What can hang from each mark
retam: pimu
kivit: pimu
sete: pimu solif
kagoba: pimu
pimu: gegonub kivit
solif: gegonub kagoba kivit retam sete

Each row was made from one small tree. The marks that hang from a mark follow it in brackets, in alphabetical order. Every link used is in the known rows. Write each row's tree.
Known rows
solif{retam sete{pimu}}: [-22.7 -23.4  30.4 -54.6  -3.7  12.4  13.7  31.2  -7.3  45.9  15.2   1.0
  -4.0  -7.1  24.9  -6.3  -8.8  35.5  23.5 -54.4  47.1  -9.2   7.1]
kagoba{pimu{gegonub}}: [  2.9  -4.7  21.0 -24.8 -18.2   6.6  30.5  25.3  17.8  34.6 -19.2  -3.1
 -12.1  -1.0  -0.8 -38.3  12.6  32.6  28.7  -9.2  30.1 -11.6  -5.1]
solif{gegonub kagoba{pimu} kivit retam}: [-18.4 -18.8  25.2 -47.9 -24.9  11.8  54.1  16.7  35.8  20.3  -2.1  38.0
  10.5   3.9 -11.6 -39.5  -4.9  59.4  35.7   2.7  45.4  23.0  17.8]
kagoba{pimu}: [-10.1  -7.7  16.2 -30.8 -27.3  14.1  21.9  28.8   0.0  37.2   2.4   9.0
 -20.4  10.2   4.6 -33.3  10.1  30.2  29.3   0.8  39.2 -17.7   0.4]
pimu{gegonub kivit}: [ -9.6 -23.2  36.8 -29.5  -3.4  -7.8  40.0  24.4  32.9  21.2 -13.0 -11.9
   2.9 -19.2 -13.4 -46.4   4.0  47.0  16.6 -19.7  34.4   1.1   1.8]
sete{pimu solif{gegonub kivit}}: [-10.6  -6.9  11.3 -22.0 -10.1  -0.9  40.0  17.5  51.7  26.5  -7.8  19.5
  27.8  -4.2  20.0  -0.3  -1.7  44.8  36.5  -9.0  37.9   1.3  -7.2]
sete{pimu{gegonub} solif{kagoba kivit}}: [-23.4 -19.8  -2.5  -6.8  -6.3 -18.5  56.8  21.0  61.6  39.9 -10.9  14.2
  45.7 -16.6  14.1 -15.9  10.4  47.8  43.4  15.3  38.2  11.3  10.5]
sete{pimu}: [ -9.5  -6.4  16.2 -30.6  -9.7  12.7  28.6  29.8  16.4  31.1  -0.8   2.3
  -5.0  -7.2  17.9  -8.6   5.9  31.6  26.2  -7.6  40.7 -13.8  -4.3]
kivit{pimu{gegonub}}: [  1.9  -4.9  21.1 -40.4 -10.3  -1.2  10.4  11.9  31.5  12.4 -13.3 -22.1
 -13.4 -13.3   5.9 -44.7  10.3   0.5  25.0 -14.1  25.9  10.5   7.2]
retam{pimu}: [  1.0  -7.6  32.8 -34.6   3.6  23.8  13.6  20.2  11.0  23.5  -2.4   0.4
 -19.1 -26.1  14.7 -48.2   2.2  36.7  25.5  -5.5  24.4  10.6  15.7]
pimu{gegonub}: [  5.9  -6.7  29.3 -23.2   7.6   4.7  26.2  20.1  35.7  18.6 -23.1 -17.2
  -7.0 -12.7   2.2 -39.8   8.0  27.7  24.3 -20.2  23.5  -2.4  -7.6]
pimu{kivit}: [-24.2 -28.0  31.1 -34.7 -13.8   0.9  31.4  28.3  13.4  23.5  10.9   0.6
  -7.7  -5.6  -6.8 -39.9   0.8  44.5  17.6  -8.1  44.9  -5.7   7.3]
sete{pimu{kivit}}: [-23.2 -23.2  22.6 -34.8 -19.5   1.3  40.9  33.7  14.0  32.9   7.4   6.5
   3.3 -15.0   3.2 -15.5   1.6  50.1  18.4  -6.1  51.0 -10.3   3.3]
solif{gegonub kivit}: [ -5.0 -12.4  28.1 -37.0  -4.0   8.9  38.2  14.1  49.9   1.5 -14.5  16.1
   8.3  -1.4  -6.3 -39.0  -3.7  40.4  29.5  -8.6  34.1   8.1  -0.4]
sete{pimu{gegonub kivit}}: [ -9.7 -19.4  27.0 -29.4 -11.5  -7.1  48.4  31.1  31.5  30.3 -13.6  -6.0
  13.2 -26.3  -2.4 -20.3   3.7  52.0  18.0 -16.6  42.3  -4.9  -1.7]
solif{gegonub kagoba{pimu}}: [ 10.2   0.6  12.4 -30.1 -29.2  13.7  40.8  17.1  29.2  15.4  -4.5  21.6
   2.7   4.7   4.2 -46.4   1.9  48.9  27.2  17.8  27.0   9.5  -0.9]
kivit{pimu}: [-11.1  -7.5  16.5 -46.3 -17.8   6.4   2.2  14.3  13.9  14.5   8.3  -9.6
 -22.2  -1.4  12.9 -39.2   7.2  -2.9  25.2  -4.1  34.3   4.2  11.8]
sete{solif{kagoba{pimu} retam}}: [-25.7 -13.5  13.1 -24.4 -18.9   7.0  24.2  21.3   7.2  52.6  20.0  15.6
  -4.4  10.1  20.1 -19.8   5.2  38.5  38.0  -2.3  40.9   4.1   9.6]
solif{retam}: [-17.0 -13.8  41.0 -44.8   5.7  21.2  13.6  21.7   5.8  28.3   6.0  -4.2
 -27.0  -0.6   8.4 -21.6  -1.6  28.7  25.2 -36.7  40.1  -1.6   2.2]
sete{solif{kivit retam}}: [-40.0 -26.1  26.3 -30.7   4.0   2.2  22.4  17.7  27.0  40.7  10.8  10.4
   1.1   5.8  11.4 -13.7  -0.4  31.8  39.8 -25.4  47.2   2.6  10.3]
kagoba{pimu{gegonub kivit}}: [-11.4 -20.6  27.8 -29.0 -29.5  -4.7  42.5  29.4  15.8  37.1  -9.5   1.6
  -2.8  -8.4 -15.6 -44.4   9.1  50.4  21.8  -7.6  40.2  -8.9   3.1]

Write each row's tree
[-19.6 -26.4   1.8 -35.5 -32.8   2.0  27.4  30.3  -2.8  42.5  21.5  20.0
   8.3   7.1  13.7 -52.6   4.0  39.1  30.3   7.4  36.4  -4.1  18.8]
solif{kagoba{pimu} sete}
[ -2.4  -7.7  41.6 -27.1  17.5  12.8  10.8  13.2  22.0  41.8  -7.0 -11.9
 -10.1 -26.6  23.3 -24.9  -0.7  37.8  32.2 -41.5  20.8  17.8   6.4]
sete{solif{retam{pimu{gegonub}}}}
[-13.9 -31.7  24.1 -38.9 -12.3 -11.8  36.5  32.8  16.0  38.4  -0.4  -5.0
  22.3 -22.9   7.0 -28.9  -3.6  50.0  17.5 -36.5  39.9  -8.3   6.0]
solif{sete{pimu{gegonub kivit}}}
[-16.9 -30.5  32.8 -53.6   3.2  17.6  16.4  22.3  -2.8  37.7  21.2  10.7
   0.1 -26.3  21.1 -54.9 -10.8  49.1  27.3 -24.6  31.0  27.9  36.4]
solif{kagoba retam{pimu} sete}
[  0.5 -20.7  43.9 -33.6   2.8   4.4  34.3  21.9  26.2  24.0 -14.6  -7.7
  -1.3 -44.9  -6.2 -60.1   1.0  57.8  18.6 -15.4  24.8  18.9  19.1]
retam{pimu{gegonub kivit}}
[  6.6 -15.3  16.6 -39.5  -9.3   5.6  27.2  16.6  29.4   9.9   6.2  11.3
  19.4  -2.5  16.8 -54.1 -10.1  44.2  21.5 -11.8  20.5  14.0   4.1]
solif{gegonub kagoba sete}
[-21.3 -18.2  23.5 -30.3  -0.3   1.7  39.0   9.5  51.3  21.8   5.5  22.7
  21.7   0.9   9.9 -25.7  -7.0  49.3  38.0  -9.0  37.0  26.1   9.9]
sete{solif{gegonub kagoba kivit retam}}
[ -3.5  -2.5  20.9 -28.4 -19.2  11.1  28.4  12.3  23.7  35.7   8.5  18.2
   1.6   8.5  19.4 -20.4  -3.2  47.2  33.5 -12.3  30.5  13.5  -3.0]
sete{solif{gegonub kagoba{pimu} retam}}
[-25.1 -11.9  11.6 -23.9  -6.9   5.3  30.7  23.1  19.9  49.1  16.9  10.8
  11.1  -5.9  31.7   4.7   1.1  42.2  35.8  -9.0  43.0   7.0   5.0]
sete{pimu solif{kagoba retam}}
[-13.9 -14.7   7.6 -16.3  -7.3  -5.1  42.5   9.7  59.9  15.9   0.9  23.3
  31.1   1.6  11.3 -36.0  -0.9  45.2  38.6  15.9  29.6  20.0   5.8]
sete{solif{gegonub kagoba kivit}}
[-29.7 -39.0   1.8 -47.3 -18.7 -21.4  32.1  14.0  42.0  19.3   3.9   9.3
  35.1 -13.7  -0.3 -68.7   3.1  20.1  35.8   7.2  36.1  27.6  41.5]
solif{kagoba kivit{pimu{gegonub}} sete}
[-26.2 -35.0  19.8 -44.7 -21.7  -5.3  28.3  35.6   0.7  40.9  18.9   6.0
  14.7 -12.8  12.7 -23.9  -6.0  47.0  17.2 -27.3  49.0 -12.9  10.7]
solif{sete{pimu{kivit}}}
[  6.7 -12.4  10.0 -39.9 -15.1   5.0  36.6  21.7  30.2  18.1   4.5  16.0
  30.2 -11.9  24.5 -31.2 -10.0  51.5  22.5 -10.8  27.2   9.2   1.9]
solif{gegonub kagoba sete{pimu}}
[-19.4 -12.1  27.7 -48.5  -9.9   1.0  13.2   2.4  41.0  18.7   4.2   7.9
   3.2   1.5  12.8 -18.4  -6.4  17.9  35.3 -29.6  37.3  23.2  10.4]
sete{solif{gegonub kivit{pimu} retam}}
[-21.8  -8.2  23.1 -28.7  -1.3  10.6  17.7  24.3  11.9  50.8  10.3   0.5
  -3.8  -4.2  32.5  16.5  -0.3  32.4  32.3 -34.5  44.1  -7.2  -4.9]
sete{pimu solif{retam}}
[-13.8 -27.7   5.9 -42.9 -18.4  -5.3  53.3  21.5  47.4  17.1   2.1  32.7
  48.2 -10.9   9.4 -36.2 -10.0  58.4  31.7   1.6  39.9  16.6  17.4]
solif{gegonub kagoba kivit sete{pimu}}
[ -1.3  -0.8  12.7  -9.1   0.3  -4.7  28.8  22.3  37.9  43.2 -14.8 -10.8
  14.8 -14.1  27.0  -0.8   9.5  32.9  31.6 -20.7  29.4  -8.6 -13.5]
sete{pimu{gegonub} solif}
[-17.9 -30.2  42.2 -62.1   1.3   8.3  25.3  16.3  27.6  16.8   1.4  15.6
  10.4  -2.0   2.1 -33.8 -18.0  45.6  27.8 -55.0  40.3  11.9  12.0]
solif{gegonub kivit retam sete}
[-26.9 -28.5  18.5 -50.2  -8.6   7.7  29.0  30.1   1.9  44.0  22.8  12.2
  12.6 -10.5  23.0 -18.7  -8.1  45.1  27.2 -26.6  45.6   6.4  19.0]
solif{kagoba retam sete{pimu}}
[-15.0 -13.2   1.6 -17.5 -27.4  -4.1  46.3  13.5  47.4  28.8   1.8  33.5
  28.0   9.2   7.0 -36.3   3.8  50.3  40.7  23.2  34.3  12.9   7.4]
sete{solif{gegonub kagoba{pimu} kivit}}
[-14.6 -10.8  -0.2 -17.4 -14.9  -6.5  52.7  15.8  60.0  25.6  -2.1  29.5
  43.5  -6.6  18.5 -11.8  -0.3  52.6  38.6  16.2  36.8  14.8   4.0]
sete{pimu solif{gegonub kagoba kivit}}
[  2.7 -14.4  46.0 -58.0   3.8  17.8   8.6  16.2  11.4  18.7   3.7  -0.9
  -7.0  -2.2  16.3 -28.6 -18.5  38.3  18.2 -67.6  28.4   5.8  -4.0]
solif{gegonub retam sete}
[ -2.4 -16.9  18.9 -35.6  -2.7  -1.9  26.2  29.5  18.0  36.8  -8.2  -8.2
  14.6 -17.2  20.3 -23.3   0.5  34.2  24.1 -36.9  31.5 -11.6  -0.4]
solif{sete{pimu{gegonub}}}
[  7.9   7.1  16.0 -18.8  -7.8   7.2  24.8  17.3  37.6  28.5  -6.0   4.6
  11.8  -4.2  32.8   4.7  -1.6  38.1  28.4 -20.6  27.4  -4.7 -20.9]
sete{pimu solif{gegonub}}
[-15.3 -29.1   6.1 -42.5 -34.5  -3.6  48.9  21.0  31.9  22.9   4.8  39.2
  34.6   5.2  -2.1 -58.5  -5.4  56.2  34.1   9.2  38.4  12.5  21.0]
solif{gegonub kagoba{pimu} kivit sete}
[-13.4 -25.4  45.6 -58.3   9.2  22.5   0.6  23.2 -11.7  40.1  14.1  -0.6
 -15.8 -24.4  21.6 -41.4 -12.2  39.7  24.1 -52.6  31.0  13.0  24.5]
solif{retam{pimu} sete}
[-43.2 -42.1  34.0 -57.9   0.6   3.7  21.5  25.2   8.9  36.3  15.2  13.2
   4.8  -0.1   2.7 -33.4  -9.3  35.8  32.4 -43.5  52.3   1.9  25.6]
solif{kivit retam sete}
[-35.0 -28.6  22.7 -30.4   4.4   6.4  32.0  15.2  31.1  40.9  13.7  23.0
  14.0 -18.8  14.8 -36.6  -1.3  50.8  43.2   3.3  37.9  33.0  35.7]
sete{solif{kagoba kivit retam{pimu}}}
[-23.7 -18.3   9.3 -25.4  -9.4 -17.0  18.4   9.3  46.8  26.8  -4.4  -3.9
  13.4  -5.8   9.7 -33.0   9.6   8.8  39.4  -4.8  34.5  11.8  14.6]
sete{solif{kivit{pimu{gegonub}}}}
[-32.7 -18.3   3.9 -17.7  -9.9  -5.7  36.1  25.2  36.4  43.9   5.0  16.3
  22.2  -2.4  20.3   0.7   6.6  35.2  40.5   0.5  48.5  -7.9   4.6]
sete{pimu solif{kivit}}
[-25.8 -39.9  50.9 -62.7  -1.4  11.6  12.5  27.1 -13.9  42.2  22.5   3.2
  -8.5 -30.1   8.7 -46.7 -16.1  55.6  17.6 -52.2  40.6  16.0  32.6]
solif{retam{pimu{kivit}} sete}
